Known rows, with every way that one mark hangs from another
z_471[z_797[z_842[z_219 z_736[z_521]]]]: [ -1  23  -9  31  39  -7 -23 -20   2  18 -14 -21 -33  -3  13 -15 -20  -5
 -14 -23  -4  16 -18  31   1 -41  12 -31  40   3 -25   6  28   0   3  28
 -10  -6  28  22  19 -32  30   6 -17  79  -3 -29 -19 -38  -3  -6 -46  46
  14]
z_842[z_471[z_797] z_978]: [ 20   4 -48  -1  31   5 -10  -9   1  37 -10 -19 -28  -2  -2 -29   1  12
 -15 -21 -28  18 -15  31  15 -17   1 -16  38   2  -1  17  19   1  -8  20
 -20 -14  23  26  14  -7  33  11 -19  41  -3   3 -18 -40   1 -13 -38  10
  -4]
z_797[z_471 z_842[z_219]]: [ -6   5   3  19  29  -9 -15   9 -12  20 -36 -20 -22  -7   8 -20  -4 -33
 -12 -20 -15  18 -22  31   6 -14  12 -17  28  -5  -6  29  44  -4   6  19
 -29  -5  18   7   8 -15  39   6  -8  53  -7 -33  -9 -40 -11 -17 -48  34
  13]
z_219[z_978]: [ -3   9 -14   7  24  -2   0  -4 -15  18 -30 -20 -13  -3   4   7   5   1
 -10 -16 -21  22 -14   6   1 -17   6  -5  13   0 -12  10  17 -11   9  10
 -18  -7  23  22   0  -2   3  13 -12  41 -13 -23  16 -34  -5 -23 -25   9
   3]
z_842[z_736]: [ -5   7 -17  15  29  -8   2 -20  -5   8 -22   1 -18  14   6  -7   2  -2
   1 -25 -26  11 -10  23   2 -27   3 -21  18  14  -8  -4  17   2  15  15
 -15  -1  27  20   0 -15  34  27 -30  51 -11 -21  12 -30   6 -18 -40  27
   3]
z_978[z_842[z_219]]: [-21  10 -28  14  25  -9  -4 -12 -13  12 -12  -6 -22  12  -3  15  -9  -4
  -2  -7 -23  18 -11  19  -3 -25 -11 -21  20  -3   5  24  19 -15   2  20
 -18 -10  14  14  13  -7  15  20 -20  44  -5 -12  17 -34  -8 -23 -32  27
   3]
z_219[z_842[z_521] z_978]: [ -2  -5  -7  14  27   2  -9   3 -14  13 -34 -38 -36  -9 -11   5   6  -1
 -13   4 -12  25 -29  20   6 -22  12 -31  14   2 -30  -5  17 -16  10  11
 -12  -3  41  20  -5   6  16  21 -12  48 -28 -40   8 -32   5 -28 -33  -4
  16]
z_471[z_797[z_842]]: [  2  15 -21  -3  35  -3 -17 -12  -6  21 -36 -24 -14   2   4 -30   8   4
 -17 -20   1  23 -13  21   1  -5   6 -21  23  -3 -12  17  21  -1   1  13
 -16  -6  23  19   9 -18  24   5  -2  49   4 -21 -20 -43   7  -8 -25  19
  10]
z_736[z_471[z_797] z_521]: [ -7   0 -12   3  32   6 -25 -15  -1  20 -17 -24 -11  14  -8 -22  -5  27
 -16 -34 -15  38 -31  20  -1 -20   2 -24  16  -5 -13   2  18   1   1  26
 -23 -11   8  43  24 -19  31  14 -23  58  -6 -33 -13 -41 -14  -5 -30  32
  12]
z_736[z_471[z_797]]: [  6  -1 -33  -8  30   7 -12  -7  -4  17 -16 -19  -8  13  -3 -22   6  21
 -14 -26 -17  30 -27  20   3 -13   0 -20  14   0 -10   0  22   1   5  24
 -23  -7   6  34  11 -13  24  11 -16  47   3 -19  -9 -43  -5  -7 -33  29
  13]
z_471[z_797[z_842[z_521 z_978]]]: [ 18  10 -41  -4  40   3 -18   9  -2  17 -35 -35 -37  -3  -5 -34  11   7
 -27 -19  -8  -2 -12  27  13 -10  21 -26  44   3 -25   7  34   8  11  24
 -20  -9  40  10  10 -12  37   3 -10  58   3 -16 -34 -45   8 -11 -30  14
  15]
z_842[z_736[z_471]]: [  1  -4 -17  13  34  -1  -5  -9  -4  15 -24  -9 -17  11  -3 -22   6  -4
   7 -31 -29  21 -18  28   0 -28   9 -20  22  12  -7 -20  23   2  18  25
 -22  -1  24  29   4 -14  38  41 -27  49  -6 -31  11 -34   2 -13 -49  32
   1]
z_842[z_471 z_521 z_736 z_978]: [ 21  10 -34  28  36   2  -7   3  12  26 -13 -14 -48   1 -14 -32  -4  -6
  -5 -16 -45  -6 -10  39  10 -41  19 -27  52  19  -9  -8  25  10  13  27
 -21  -4  39  24   6  -5  55  33 -27  47 -14 -18  -7 -39  13 -22 -50  20
 -11]
z_736[z_471[z_797[z_842[z_219]]] z_521]: [ -6   5 -16  15  34   3 -34   0  -6  21 -17 -38 -25   2 -13 -21 -16   5
 -19 -17 -12  24 -30  29   5 -28   8 -23  31  -9 -19  11  33  -5  -3  28
 -28  -7  10  32  25 -26  34  -2 -13  65  -1 -39 -25 -43 -12   2 -48  42
  19]
z_842[z_219 z_471[z_797] z_736]: [ 10  13 -36  30  41  -9  -8 -20   4  38   3 -14 -35   2  -4 -17 -13  -7
 -13 -19 -30  11 -19  38  10 -40  -5 -29  46   4  -7   8  21   4  -1  27
 -10  -8  21  23  13 -18  33   6 -18  59  -2 -10  -6 -43   3 -13 -55  36
  -2]
z_978[z_842]: [-19  14 -23   2  28  -6   0 -17 -12   8 -28  -8 -14  15   5  -5   3   3
   0 -20 -19  17  -3  12   2 -15  -9 -15   7   5   7  20  11  -4   8  14
 -19 -11  16  18  12  -6  18  31 -18  32  -3 -12  15 -36   1 -18 -26  22
   2]
z_978[z_842[z_471 z_736]]: [ -5  21 -25  24  33 -11  -3 -19   8  26 -18  -1 -28   9   5 -30 -11  -5
   9 -16 -31  16   3  29  -3 -39 -12 -28  22  20  13  10  17  -1   3  22
 -29  -8  36  22  19  -5  28  41 -22  34  -1 -19  15 -43   9 -19 -44  23
 -17]
z_219[z_842[z_471[z_797] z_521 z_978]]: [ 21   1 -46   9  36   9 -12  -1   3  36 -17 -36 -45 -11 -23 -36  -2  14
 -15  -9 -29  21 -30  47  16 -26   5 -41  42  -2 -18   0  27  -2  -9  32
 -10  -4  42  19   6   0  44  13 -10  48 -21 -15 -19 -43  12 -21 -48  -3
   8]
z_842[z_219 z_471 z_736 z_978]: [ 12  11 -37  35  30   0  -2  -1   6  36  -6  -7 -48  -4  -9 -15 -15 -21
   1 -17 -44  -5 -16  46  15 -46  12 -21  49  11  -2   4  32  -1   3  32
 -25  -3  24  17   6  -8  44  27 -37  51  -9  -6   9 -33   5 -24 -65  28
 -17]
z_736[z_471]: [ -8  -3 -16  -1  24   3 -12  -2  -9  13 -24 -13  -7  15 -11 -11  12   9
  -4 -29 -27  30 -19  22  -6 -12   6 -12  10   2  -3   2  24  -7   9  21
 -23  -4   8  33  11  -7  27  25 -20  36  -7 -29  12 -40  -6 -10 -33  22
   9]
z_978[z_842[z_521]]: [ -5   7 -30  11  36  -9  -4 -11  -3   9 -27  -7 -25  19 -13  -5   3   9
 -10 -10 -16   8  -1  13   0 -18  -8 -24  23   8  -7  12  15   2  12  20
 -21 -10  33   9  14  -4  23  23 -15  40  -2 -25   0 -42   6 -21 -27  19
   6]
z_736[z_521[z_471[z_797]]]: [ -8   0 -36  -4  25 -13 -12 -30  -5   8 -20 -24  -8  15   0   2   8  27
 -17 -29 -13  31 -18  22   1 -26  -6 -25  22  -7 -12  11   4   6  -6  18
  -3 -12   4  29  29 -22  38  -3 -18  52 -18 -16  -9 -23   1  -1 -19  21
  15]

Rows
[  1  12 -26  17  28  -7 -23   2 -14  26 -31 -43 -28 -16   7   1  -7  -6
 -23  -5   6  18 -20  26   4 -13  10 -15  30  -6 -26  14  29 -11   0  15
 -21  -8  25  22   4 -14   3  -9   4  67   1 -26 -14 -44  -2 -14 -36  20
  20] | z_471[z_797[z_842[z_219[z_978]]]]
[ -6  11 -10  27  24  -1 -22  13  -7  29 -23 -36 -35 -21 -13  -1 -18 -30
  -9   0 -16  20 -17  27   2 -29   9 -10  36   1 -12  26  32 -19  -1  13
 -29  -5  24  22   5  -3  15  14   1  45 -12 -27   2 -37  -4 -20 -51  11
  -3] | z_797[z_842[z_219[z_978] z_471]]
[  6  21 -12  13  39  -1 -22 -26  -2  18 -30 -21 -21   5  20 -37 -14   7
 -11 -23   1  21 -13  26  -2 -31  14 -35  33   5 -20   0  18  10   5  24
 -18  -3  33  27  15 -31  35  12 -16  64  -4 -30 -22 -41   7  -1 -38  32
   6] | z_471[z_797[z_842[z_736[z_521]]]]
[  0 -12 -49  -3  29  -7 -11 -12  -6   9 -34 -32 -25   4 -12   6  16  23
 -13  -9  -9  32 -24  30   5 -20   0 -43  23  -9 -28  -9   4   4   0  22
   6  -7  26  15  12 -10  41  -2  -3  54 -27 -28 -15 -23  16 -14 -24   5
  24] | z_219[z_842[z_521[z_471[z_797]]]]
[ -9   3 -21  13  21  -3  -8 -13  -5   6 -40 -20 -26  -2   7   2  -3   2
   8 -19 -28  25 -22  36   4 -45  13 -34  18   4 -24 -15  10   5 -10  26
 -11   1  29  21  12 -12  61  34 -32  66 -35 -15  15 -14  12 -14 -45  16
   7] | z_219[z_842[z_736[z_521[z_471]] z_978]]
[  8   6 -45  18  40  -2  -7 -17   6  29  -5 -18 -35   7 -27 -25   2  11
 -26 -12 -22  18 -17  28   6 -23  -7 -36  44   6 -10  10  15   6  11  23
  -5 -14  21  25  15  -7  30  -1 -10  39  -5 -25 -20 -44   8 -16 -31  15
   1] | z_842[z_471[z_797] z_521]
[  8   2 -37  22  36  -3 -15 -13  -6  24  -9 -13 -26   8  -4 -13  -3   5
  -7 -25 -25  15 -33  38   6 -30   3 -29  31   6 -12 -15  30   2   5  32
 -17  -7  12  26  11 -21  25  15 -24  73   7 -25  -3 -43  -6 -11 -54  44
  18] | z_842[z_219 z_736[z_471[z_797]]]
[ 24  -3 -35  -4  39  11 -31  16   4  23 -34 -43 -34  -1 -14 -45   9  13
 -21 -20 -16   8 -16  31  14  -8  20 -26  44   5 -25  -7  39   2   9  33
 -37  -7  29  20  10 -11  41  14  -5  61   4 -25 -44 -46   6  -9 -41  23
  20] | z_736[z_471[z_797[z_842[z_521 z_978]]]]
[  3  12 -29  15  38  -6 -18  -7  -9  18 -24 -24 -26  -3  -1  -5  -6   2
 -18 -11  -3  10 -17  27   9 -11   8 -22  30  -8 -14  20  34  -3   6  18
 -13  -8  22  12   8 -22  19 -12  -3  57   4 -21 -14 -43  -1  -9 -36  28
  18] | z_471[z_797[z_842[z_219]]]
[ -1  -5 -22   7  34   1 -37  12 -10  26 -26 -48 -26 -16  -1 -13  -6   8
 -18 -13  -3  26 -26  26   3 -16  15 -19  30  -6 -30   4  43 -13   7  23
 -35  -6  21  28   9 -10   5  -1   7  65   5 -37 -18 -42 -11 -10 -49  26
  20] | z_736[z_471[z_797[z_842[z_219[z_978]]]]]
[ -1   7 -35  23  40  -5 -25 -21  -2  22  -6 -12 -23   7   5 -16 -13  10
   3 -21 -26  18 -16  34   4 -39 -12 -41  27  12  -8  -4  33  -4  -2  38
 -27  -4  18  22  18 -10  18  25 -16  60  15 -16   0 -44  -2 -12 -57  47
  11] | z_978[z_842[z_219 z_736[z_471[z_797]]]]
[  6  13 -18   6  30   5 -11  13   2  30 -30 -23 -30  -5 -10 -34  -2 -16
  -3 -20 -26  13  -9  33   9 -16  13  -6  35   4   3  22  33  -6   1  16
 -31  -5  32  17   8  -7  41  26  -8  39 -14  -8  -5 -44   7 -12 -45  10
 -10] | z_797[z_842[z_471 z_978]]
[  9   2 -39  13  35  -5 -18   3   3   3 -45 -29 -43   0  -1  -8  13  -3
   0 -16 -25   5  -3  34  12 -32  28 -28  44  13 -27 -10  22  10  13  26
 -25  -1  39   3  11 -15  61  21 -10  59 -21 -18 -24 -25  20 -11 -48  21
  13] | z_797[z_842[z_521[z_471] z_736 z_978]]
[  3 -14 -45   1  26 -11 -19  -7  -6  11 -39 -54 -28 -10  -1  15  16  30
 -17   3  -3  37 -22  23  10 -20   2 -34  24  -6 -40  -7   7  -6  -4  15
  -8  -5  31  16   5  -1  21   7   7  58 -30 -29 -15 -20   6 -19 -26  -7
  29] | z_219[z_842[z_521[z_471[z_797]]] z_978]
[ -8  12 -26   7  41   1 -21 -29   0  22 -15 -18 -15  15  11 -33 -16  31
  -4 -27 -14  30 -12  27  -4 -41 -11 -38  19  12  -9  -7  20   6   2  34
 -32  -4  24  39  26 -13  29  41 -25  53   9 -33  -8 -44  -4   0 -48  40
   6] | z_978[z_842[z_736[z_471[z_797] z_521]]]
[ -3   0 -28  24  36 -14 -13  -8   3   0 -45 -23 -31   7  -3  -2  12  -1
  -2 -22  -9   7  -3  20   8 -30  15 -33  39  12 -25  -8  15  11  18  20
 -20  -1  33  12  14 -18  54  14  -4  60 -15 -38 -19 -21  24  -8 -38  25
  11] | z_797[z_842[z_521[z_471] z_736]]
[-13  -4 -36  19  28 -12 -18   3  -8   3 -35 -26 -32   6 -17  24  11  -7
 -10  -7 -15   2 -14  21   7 -26  13 -20  40  -2 -22  11  16  -3  12  19
 -19  -5  18  -1  16 -17  40  -1  -2  60 -26 -33 -18 -24   9  -8 -39  18
  19] | z_797[z_842[z_219 z_521[z_471]]]
[-10  16 -21  29  33 -11  -4 -23  -1  14 -16   1 -32  13   9   4 -13  -9
   8 -11 -24   9  -7  26   5 -37  -7 -34  23  11  -2   8  22  -3   4  25
 -20  -4  28  13  12 -14  20  32 -30  52   2 -10  20 -35   5 -23 -50  39
  -2] | z_978[z_842[z_219 z_736]]
[ 15  13 -21  34  37  -2  -2 -10  11  21 -12  -9 -37   8 -14 -24  -5  -4
  -5 -20 -30   8 -12  26   5 -36   8 -29  42  18  -7  -9  14   9  20  24
 -13  -5  36  25   5  -9  45  30 -26  42 -14 -32  -8 -37  17 -18 -43  21
  -9] | z_842[z_471 z_521 z_736]
[  2   3 -17  19  31   5  -8  -5   1  19 -20 -20 -35  -2 -29 -17  -2  -4
  -6  -3 -28  21 -26  31   6 -27   2 -36  23   1  -6   4  16  -5   7  19
  -9  -5  37  20   1   3  44  23 -14  29 -30 -43   0 -34  12 -20 -43   6
   4] | z_219[z_842[z_471 z_521]]
[  3  16 -31  25  39  -3  -6 -20  12  24 -16  -3 -38  14  -7 -31  -9   1
   2 -13 -26  11  -1  24   1 -43 -10 -38  41  23   2   4  20   7  15  21
 -30  -7  36  19  15   0  36  40 -26  36   0 -27  -5 -44  15 -18 -50  22
 -11] | z_978[z_842[z_471 z_521 z_736]]
[ -8   2   4  22  27  -4 -24  14  -7  24 -36 -35 -20 -18   9  -7 -11 -33
 -14  -6 -10  25 -17  25   6 -16  15 -12  24  -1 -16  26  50 -12  11  11
 -36   1  24  12   5  -9  19   5  -1  56 -14 -34  -5 -43 -18 -22 -52  22
  14] | z_797[z_471 z_842[z_219[z_978]]]
[  2  11  -8  19  29  11 -14  -4   6  24 -16 -17 -37 -11  -1 -29 -22  -7
   5 -15 -39  23 -23  48   5 -50  13 -32  26   9  -8  -4  23   1  -9  30
 -19  -2  41  31   8  -8  55  40 -34  48 -30 -20  14 -35   8 -23 -64  13
 -10] | z_219[z_842[z_471 z_736[z_521] z_978]]
[ -9   6 -28  29  44   0 -19  -3   1  16 -11 -11 -38  12 -13   0 -10  -4
   9 -14 -36   6 -11  29   4 -41   2 -39  41  14 -12 -15  30  -4  14  38
 -33  -2  27  18  14  -6  33  40 -24  60   4 -33   5 -36   1 -17 -63  44
   9] | z_978[z_842[z_219 z_521 z_736[z_471]]]
[  9   6 -33   9  34  -2 -15  -6   3  27 -12 -31 -34  -5 -27 -20  -2  12
 -18  -7 -18  29 -30  30   6 -27  -2 -42  31   0 -14   1  13  -7  -4  25
  -7  -8  38  15   6   3  36  10  -7  37 -18 -30 -13 -48  12 -20 -35   6
  12] | z_219[z_842[z_471[z_797] z_521]]
[ -4   6  -1  17  28  -5  -2  -8 -12  11 -36 -19 -23 -11  18  -1  -4   5
   6  -7 -10  26 -21  23   1 -24  16 -25   8  10 -24 -14  21 -13  -1  16
 -16   1  39  19  -9   2  15  32 -14  56 -19 -27  22 -29  10 -30 -47   7
   7] | z_219[z_842[z_736] z_978]
[  3   3 -23  16  37  -1 -18   4  -2  21 -27 -29 -30   4   0 -16  -9   8
   3 -12 -17  19  -6  17   0 -40   4 -36  23  21 -22 -19  28   1  15  28
 -40  -3  43  31   8   6  14  43 -18  50   5 -36   3 -37   2 -22 -57  23
   7] | z_219[z_978[z_842[z_521 z_736[z_471]]]]
[ 12  12 -17  13  34   0  -5   4  -2  10 -43 -16 -35  -1  16 -33  -3 -10
   3 -27 -19   4   0  32   4 -19  29 -14  31  14 -12  -2  34   2   8  22
 -29  -1  38  14   2 -18  45  28 -17  58  -5  -9  -7 -35  17 -16 -43  26
  -2] | z_797[z_842[z_736 z_978]]
